What can hang from each mark:
bagunu: dako ludel
beme: ludel sagol
vava: gevina
dako: bagunu boti gusez
ludel: bagunu beme tulu
gevina: sagol vava
sagol: beme gevina

Every row comes from one small tree of marks. The marks that hang from a mark follow it in brackets, in alphabetical order. Every link used is in the known rows. Which tree was each row made from?
Known rows:
sagol{gevina}: [ 1.71 -0.79 -2.20 -0.30 -2.39 -0.53  2.16  2.00 -0.16  0.64  1.82 -0.18
  0.11  3.06 -0.36 -0.77  2.44  0.93  4.63 -1.26  0.80  1.92]
vava{gevina}: [ 1.53 -0.30 -2.24  1.06 -0.93  0.06  0.21  1.67 -1.07  1.67  1.14  0.35
  1.06  2.12  2.12  0.24  0.32  1.83  6.43 -0.72  0.96  0.12]
dako{bagunu{ludel} boti}: [ 4.23 -2.48 -1.87  2.93 -0.73  0.42 -2.80 -4.36  0.76  6.91  0.43 -0.67
  1.55  1.07  4.05  0.48  1.35  0.57 -0.98  1.10 -1.62 -3.06]
beme{ludel{tulu} sagol{gevina}}: [-2.20  0.14  0.11  0.54  0.75 -0.25  0.68  0.90 -1.62 -2.19 -1.64 -0.26
 -1.11 -2.79 -2.39  0.11 -0.36  0.58  1.27  1.10 -1.90  2.54]
gevina{sagol{beme{ludel{tulu}}} vava}: [-0.22  2.16  0.00  0.10 -6.25 -1.20 -0.29  2.55  4.68 -3.47  0.55  0.75
  1.22 -1.31 -2.52 -2.56 -0.76  1.66 -4.32 -3.92  1.45  1.34]
beme{ludel sagol{gevina}}: [-1.60  1.69 -1.71  0.74  0.37 -0.48  1.09  2.26 -0.70 -1.61  0.78 -0.46
 -1.98 -3.26 -1.35 -0.73 -0.41  0.56  3.14  0.65 -1.50  2.81]
vava{gevina{sagol{beme{ludel}}}}: [-0.05 -0.07 -3.12  0.72 -2.83 -0.62 -0.33  2.36  2.30  0.26  2.14  0.14
  2.22  1.18  1.56  0.27 -0.11  1.59  3.36 -3.71  0.59  1.58]
dako{bagunu{ludel} boti gusez}: [ 1.71 -1.05 -1.13  4.01  1.63  0.67 -2.73 -3.59  0.20  8.25  0.26 -1.08
  3.03  2.50  5.24  0.91  1.68  0.05 -2.47  5.15  0.61 -3.01]
bagunu{dako{boti gusez} ludel{beme}}: [-1.43 -0.68 -1.62 -1.62  4.27 -2.05 -2.51 -3.82  0.85  3.24 -0.53 -0.45
  4.53  0.50  0.71  2.74  1.66 -1.35 -0.99  5.46 -0.20 -3.56]
beme{ludel sagol}: [-1.43  2.14 -1.19  1.55  1.28  0.51  0.84  1.70 -1.17 -1.78  0.53  0.22
 -2.23 -5.56 -1.65 -0.71 -2.43  0.54  0.78  1.55 -1.81  1.29]
sagol{beme{ludel{tulu}} gevina}: [ 0.08  0.11 -3.27 -2.38 -4.34  0.24  2.11  2.38  0.57 -0.58 -0.29 -0.42
  1.32  1.99 -2.31  0.25  2.21  0.13  0.46 -4.91  0.34  4.46]
dako{bagunu{ludel{tulu}} boti gusez}: [ 1.28 -2.19  0.14  3.90  1.85  0.88 -2.96 -4.58 -0.44  7.87 -1.48 -0.97
  3.62  2.87  4.49  1.54  1.77  0.10 -3.78  5.48  0.34 -3.22]
beme{sagol}: [ 0.22 -1.41  0.44  1.61  0.94  0.10  0.65  0.05 -1.04 -2.04  0.74  0.04
 -1.38 -1.57 -0.45 -0.95  0.12  0.96  1.85  1.91 -0.96 -0.37]
beme{ludel}: [ 0.25  3.27 -3.03  0.62 -0.64  1.24  1.92  2.85 -0.97  0.76  1.01  0.92
 -0.98 -4.14 -2.06 -0.45 -2.95  0.56  0.24 -0.31 -0.72  1.27]
dako{bagunu boti gusez}: [ 0.44 -0.14 -1.17  5.10  1.24  1.71 -1.23 -1.24 -1.28  8.22 -0.06 -0.53
  1.31  3.41  5.81  0.27 -0.31  0.38 -0.32  4.86  1.32 -3.24]
dako{boti}: [ 0.00 -0.54 -3.63  2.71 -0.73  0.67  0.35 -0.22 -1.33  5.08  1.16  0.18
 -0.32  0.64  1.01 -0.26 -0.38 -0.76  0.10  1.68 -1.49 -1.93]
ludel{bagunu{dako} tulu}: [-1.40 -1.89  4.12  0.35  2.07  0.64  0.18 -1.40 -2.60 -1.27 -1.60  0.27
  0.52  1.96  1.15  0.68 -1.18 -1.31 -1.58  1.90 -0.25 -1.11]
gevina{sagol}: [ 0.65 -1.33 -1.19  1.72 -2.09 -0.54  0.80  1.18  2.92 -0.94  2.93  0.65
  0.90 -0.43 -0.64 -0.89 -0.79  1.25 -0.97 -1.47 -0.27 -0.25]
sagol{beme{ludel}}: [ 0.74  1.77 -3.81 -1.19 -3.20  1.42  2.00  2.53  0.59 -0.33  0.88  0.45
  0.45 -1.61 -2.02 -0.31 -0.66  0.06 -1.52 -3.82  0.14  2.34]
ludel{bagunu tulu}: [ 0.19 -1.83  4.79  1.06  1.00  1.79  0.82 -0.93 -2.82 -0.65 -1.03  0.31
 -2.16  2.10  0.33 -0.24 -0.32 -1.30 -2.99  0.30  0.37 -0.29]
ludel{bagunu{dako} beme}: [-0.29  0.49  4.00 -2.22  3.60  0.46  0.23 -0.14 -1.13 -1.24  0.09  0.35
 -4.34  2.01  1.28  0.12 -1.19 -1.79  1.93 -0.68  1.79 -2.42]
sagol{beme{ludel} gevina{vava}}: [ 0.68  3.12 -3.12 -2.37 -6.56 -0.79  1.67  4.14  2.08 -1.41  0.74 -0.36
  0.33  1.56 -1.91 -2.03  2.24  0.70  1.47 -5.24  2.01  4.54]
sagol{beme{ludel{bagunu tulu}} gevina}: [-0.38  0.41 -1.45 -2.07 -3.61  0.46  1.94  2.35  0.31 -0.75  0.33 -0.79
 -0.19  2.79 -1.00 -0.11  2.22 -1.09 -0.33 -5.11  0.73  4.66]
ludel{bagunu{dako}}: [-0.55  0.28  1.45  0.60  1.48  0.28  0.72  0.65 -1.26 -0.56  1.90  0.04
 -0.72  1.30  2.62 -0.49 -1.30 -1.37  0.99  1.29  0.37 -0.65]
sagol{beme{ludel{bagunu}} gevina}: [ 0.04  1.51 -2.69 -1.91 -3.96  0.32  2.28  3.36  1.02 -0.45  2.03 -0.87
 -0.84  2.43 -0.28 -0.75  2.17 -1.10  0.98 -5.43  1.03  4.90]
ludel{beme{sagol}}: [ 1.12 -0.86  2.39 -1.49  2.53  0.59  0.43 -0.32 -0.85 -1.97 -0.97  0.62
 -4.64 -0.45 -1.86 -0.21  0.16  0.50  2.64 -0.58  0.86 -2.24]
ludel{bagunu{dako} beme tulu}: [-1.05 -1.77  6.63 -2.47  4.23  0.85 -0.30 -2.09 -2.53 -1.98 -3.41  0.58
 -3.03  2.70 -0.17  1.30 -1.05 -1.75 -0.72  0.03  1.20 -2.97]

Which tree is each row?
[ 1.10 -0.16  2.70 -2.05  0.89 -0.55  0.31  0.45 -0.13 -2.55 -1.07  0.19
 -4.74  1.11 -1.84 -1.11  1.57  0.86  4.09 -1.25  1.86 -1.11]
ludel{beme{sagol{gevina{vava}}}}
[-3.36  2.12  0.38  0.65  2.06 -0.86  0.46  1.95 -0.94 -2.37  1.28 -0.95
 -2.36 -2.25  1.01 -0.54 -1.11 -1.06  2.86  1.46 -1.34  2.74]
beme{ludel{bagunu{dako}} sagol{gevina}}
[-3.45  0.42 -3.50  1.85  2.31 -0.67 -0.05  0.05 -1.28  3.73  0.36  0.09
  4.62  1.21  2.36  1.30 -1.42 -0.57  1.36  6.33 -0.28 -2.59]
bagunu{dako{boti gusez}}
[-2.02  1.49  1.10  0.45 -0.57 -0.88  0.16  1.43 -1.05 -3.02 -2.09 -0.14
 -1.43 -2.83 -2.56 -1.09 -0.25  1.10  0.98  1.07 -0.87  2.45]
beme{ludel{tulu} sagol{gevina{vava}}}
[-1.45  3.14 -0.66  0.69 -1.05 -1.06  0.63  2.83 -0.06 -2.57  0.37 -0.35
 -2.32 -3.27 -1.61 -1.90 -0.36  1.04  2.86  0.56 -0.49  2.86]
beme{ludel sagol{gevina{vava}}}
[-2.09  2.53  1.39  1.91  2.27  0.89  0.58  1.67 -1.50 -2.06  1.30 -0.20
 -4.44 -4.41  0.14 -1.19 -2.41 -1.07 -0.39  1.32 -1.30  1.60]
beme{ludel{bagunu} sagol}
[ 0.29 -3.07  5.03 -1.69  3.11  0.95 -0.13 -2.38 -2.31 -2.68 -4.46  0.80
 -3.40  0.23 -3.31  0.92  0.23  0.53  0.04  0.10  0.23 -2.69]
ludel{beme{sagol} tulu}
[ 0.94 -3.24 -0.59 -1.99  1.40 -1.93 -1.62 -4.31  0.56 -0.86 -1.53  0.16
  6.95 -1.04 -1.42  2.47  1.31  0.50 -1.56  3.30 -2.01 -1.51]
bagunu{dako ludel{tulu}}
[ 0.24 -0.43  0.85  0.76 -1.44 -1.45  0.38  1.13  0.01 -2.79  0.62 -0.50
 -1.50  0.67 -0.34 -2.13  2.21  1.44  3.90  0.91  0.44  1.17]
beme{sagol{gevina{vava}}}
[ 0.29  2.06 -1.83 -2.48 -6.21 -0.65  1.42  3.18  1.44 -1.79 -0.98 -0.13
  0.97  1.94 -2.61 -1.42  2.34  0.78  0.15 -4.86  1.71  4.31]
sagol{beme{ludel{tulu}} gevina{vava}}
[ 0.51  1.19 -4.53 -2.25 -4.59  0.02  2.41  3.37  1.18 -0.24  1.41 -0.52
  0.81  1.67 -1.53 -0.38  2.13  0.06  1.75 -5.20  0.65  4.66]
sagol{beme{ludel} gevina}
[ 0.89  1.11 -0.02  0.25 -6.60 -1.52 -0.22  2.42  5.14 -3.38  1.83  0.61
  1.19  0.42 -1.36 -3.10  0.40  1.83 -2.92 -4.00  2.07  0.75]
gevina{sagol{beme} vava}
[-2.39  1.13  3.34 -0.72  4.88  0.52 -0.42 -0.34 -1.63  1.59 -0.03 -0.06
 -3.65  3.12  2.72  0.57 -1.01 -2.87  0.66  2.09  2.06 -3.22]
ludel{bagunu{dako{boti gusez}} beme}
[-0.41 -0.62 -1.89  0.26 -3.42  0.03  0.79  1.44  3.51 -1.73  1.47  0.52
  1.78 -1.19 -1.97 -0.21 -0.97  0.61 -3.82 -3.97 -0.55  1.54]
gevina{sagol{beme{ludel{tulu}}}}
[ 0.18  0.50  6.36 -1.43  2.28  0.02 -0.05  0.41 -0.67 -2.98  0.15 -0.55
 -7.90  2.71  0.81 -1.83  1.57 -1.45  2.35 -1.63  2.54 -0.61]
ludel{bagunu beme{sagol{gevina{vava}}}}
[-0.93  2.17  1.35  0.91  0.78  1.86  1.29  1.33 -2.35 -0.05 -0.63  0.69
 -2.33 -2.47 -1.22 -0.17 -2.82 -1.04 -2.77 -0.12 -0.56  1.27]
beme{ludel{bagunu tulu}}
[-1.96  0.55  0.66  1.34  1.70  0.76  0.44  0.27 -2.18 -2.24 -1.99  0.40
 -1.31 -5.03 -2.69  0.11 -2.32  0.60 -1.03  2.02 -2.31  0.92]
beme{ludel{tulu} sagol}
[-0.85 -2.18 -0.07 -1.25  2.98 -1.77 -1.60 -3.72  0.16  0.03 -1.64 -0.08
  8.01 -0.06 -0.65  2.77  1.65  0.18 -2.60  6.12 -0.38 -1.46]
bagunu{dako{gusez} ludel{tulu}}
[-3.07  4.00 -1.50  1.60  1.95  0.85  0.81  2.27 -1.57  2.02  1.33  0.12
 -0.87 -2.31  1.36  0.04 -3.48 -1.83 -0.88  2.53 -0.32  0.52]
beme{ludel{bagunu{dako{boti gusez}}}}
[-0.25  0.07 -2.80  0.35 -3.65 -0.09  0.97  2.11  3.96 -1.57  2.67  0.41
  1.41 -1.42 -1.51 -0.62 -1.00  0.60 -3.01 -4.18 -0.36  1.68]
gevina{sagol{beme{ludel}}}
[ 0.36 -1.74 -2.17 -2.39  2.73 -2.20 -2.51 -4.29  1.21  2.31 -0.46 -0.15
  3.48 -0.47 -0.09  2.41  1.38 -1.04  0.09  2.52 -1.81 -3.62]
bagunu{dako{boti} ludel{beme}}
[ 5.93 -3.18  2.84 -0.51  0.44  0.91 -1.99 -4.36  0.54  1.63 -2.12  0.08
  0.54  0.99  0.97  0.87  1.42  2.08 -0.57 -1.09  0.55 -2.58]
dako{bagunu{ludel{beme tulu}}}
[-2.23  3.55 -1.77  1.21  1.18  0.75  0.79  1.98 -1.40  1.58  1.40  0.27
 -1.34 -2.83  0.95 -0.11 -3.57 -1.61 -0.37  1.13 -1.17  0.53]
beme{ludel{bagunu{dako{boti}}}}
[ 0.06  2.90 -0.79  0.17 -6.47 -1.38 -0.12  3.25  5.13 -3.25  1.80  0.68
  0.76 -1.52 -1.96 -2.98 -0.81  1.66 -3.42 -4.25  1.64  1.54]
gevina{sagol{beme{ludel}} vava}
[-0.92  0.94 -1.02 -1.35 -1.74  1.31  1.24  1.33 -0.31 -1.24 -0.45  0.24
  0.82 -0.50 -1.04  0.34 -1.09 -1.04 -2.98 -2.88 -0.06  1.99]
sagol{beme{ludel{bagunu{dako} tulu}}}
[ 3.80 -3.52 -0.56  2.77 -0.39  0.65 -3.13 -5.43  0.07  6.59 -1.30 -0.63
  2.09  1.43  3.36  1.02  1.33  0.60 -2.25  1.41 -1.95 -3.28]
dako{bagunu{ludel{tulu}} boti}
[ 1.21 -3.10  1.17 -3.99  2.92 -1.76 -1.98 -4.78  0.58 -1.35 -2.82  0.36
  4.42 -0.61 -2.30  2.88  1.46  0.17 -0.93  1.88 -1.00 -2.76]
bagunu{dako ludel{beme tulu}}
[ 0.11 -1.79 -3.96 -0.43  1.17 -2.31 -2.20 -3.83  1.17  2.85  0.85 -0.38
  6.00 -0.98  0.83  2.00  1.21 -0.74 -0.50  3.88 -2.77 -2.29]
bagunu{dako{boti} ludel}
[ 0.33  0.61 -2.49 -1.31 -2.98  1.62  1.69  1.53 -0.06 -0.76 -0.82  0.57
  1.09 -1.22 -2.69  0.25 -0.58  0.06 -2.78 -3.58 -0.17  2.13]
sagol{beme{ludel{tulu}}}
[-2.73  0.99  3.26  1.72  2.67  1.13  0.19  0.28 -2.47 -2.60 -1.15 -0.07
 -3.54 -3.93 -0.87 -0.46 -2.32 -1.07 -2.25  1.69 -1.77  1.35]
beme{ludel{bagunu tulu} sagol}
[ 5.69 -3.27  1.58  0.87 -0.65  0.80 -1.68 -3.97  0.48  1.97 -1.20 -0.06
  2.26  0.64  1.57  0.58  1.29  2.29 -1.05 -0.15 -0.17 -1.68]
dako{bagunu{ludel{tulu}}}
[-0.34  0.14 -1.85  0.93 -2.32 -0.36 -0.46  2.29  2.09  0.21  2.48 -0.08
  1.11  1.71  2.46 -0.04 -0.10  0.79  2.81 -3.82  0.75  1.76]
vava{gevina{sagol{beme{ludel{bagunu}}}}}
[-1.42 -0.33  5.35 -1.64  4.97  0.01 -0.51 -0.87 -1.24 -3.11 -0.27 -0.15
 -5.16  0.99  1.50 -0.06 -0.78 -1.78  2.30  0.61  1.02 -2.46]
ludel{bagunu{dako} beme{sagol}}
[ 5.75 -2.44  2.15 -0.12  0.76  0.48 -2.03 -3.73  1.19  1.15 -0.57 -0.31
 -0.49  0.18  1.77  0.24  1.50  2.05  0.88 -0.76  0.52 -2.30]
dako{bagunu{ludel{beme{sagol}}}}
[-1.55  0.16  0.44  1.53  1.62  0.20  0.07 -0.05 -1.45  1.62  1.84 -0.20
 -0.79  1.74  3.49 -0.27 -1.34 -2.22  0.40  2.08 -0.51 -1.41]
ludel{bagunu{dako{boti}}}
[ 1.68 -1.49 -0.64 -3.82  2.52 -2.05 -1.55 -3.39  1.51 -0.90 -0.39  0.16
  3.56 -1.07 -1.34  2.03  1.33  0.21  0.93  1.44 -0.58 -2.42]
bagunu{dako ludel{beme}}
[-2.29 -0.97  7.03 -1.94  5.35  0.97 -0.31 -1.73 -2.78 -1.34 -3.51  0.42
 -2.35  3.38  0.38  1.48 -0.88 -1.99 -1.40  1.98  2.33 -2.97]
ludel{bagunu{dako{gusez}} beme tulu}
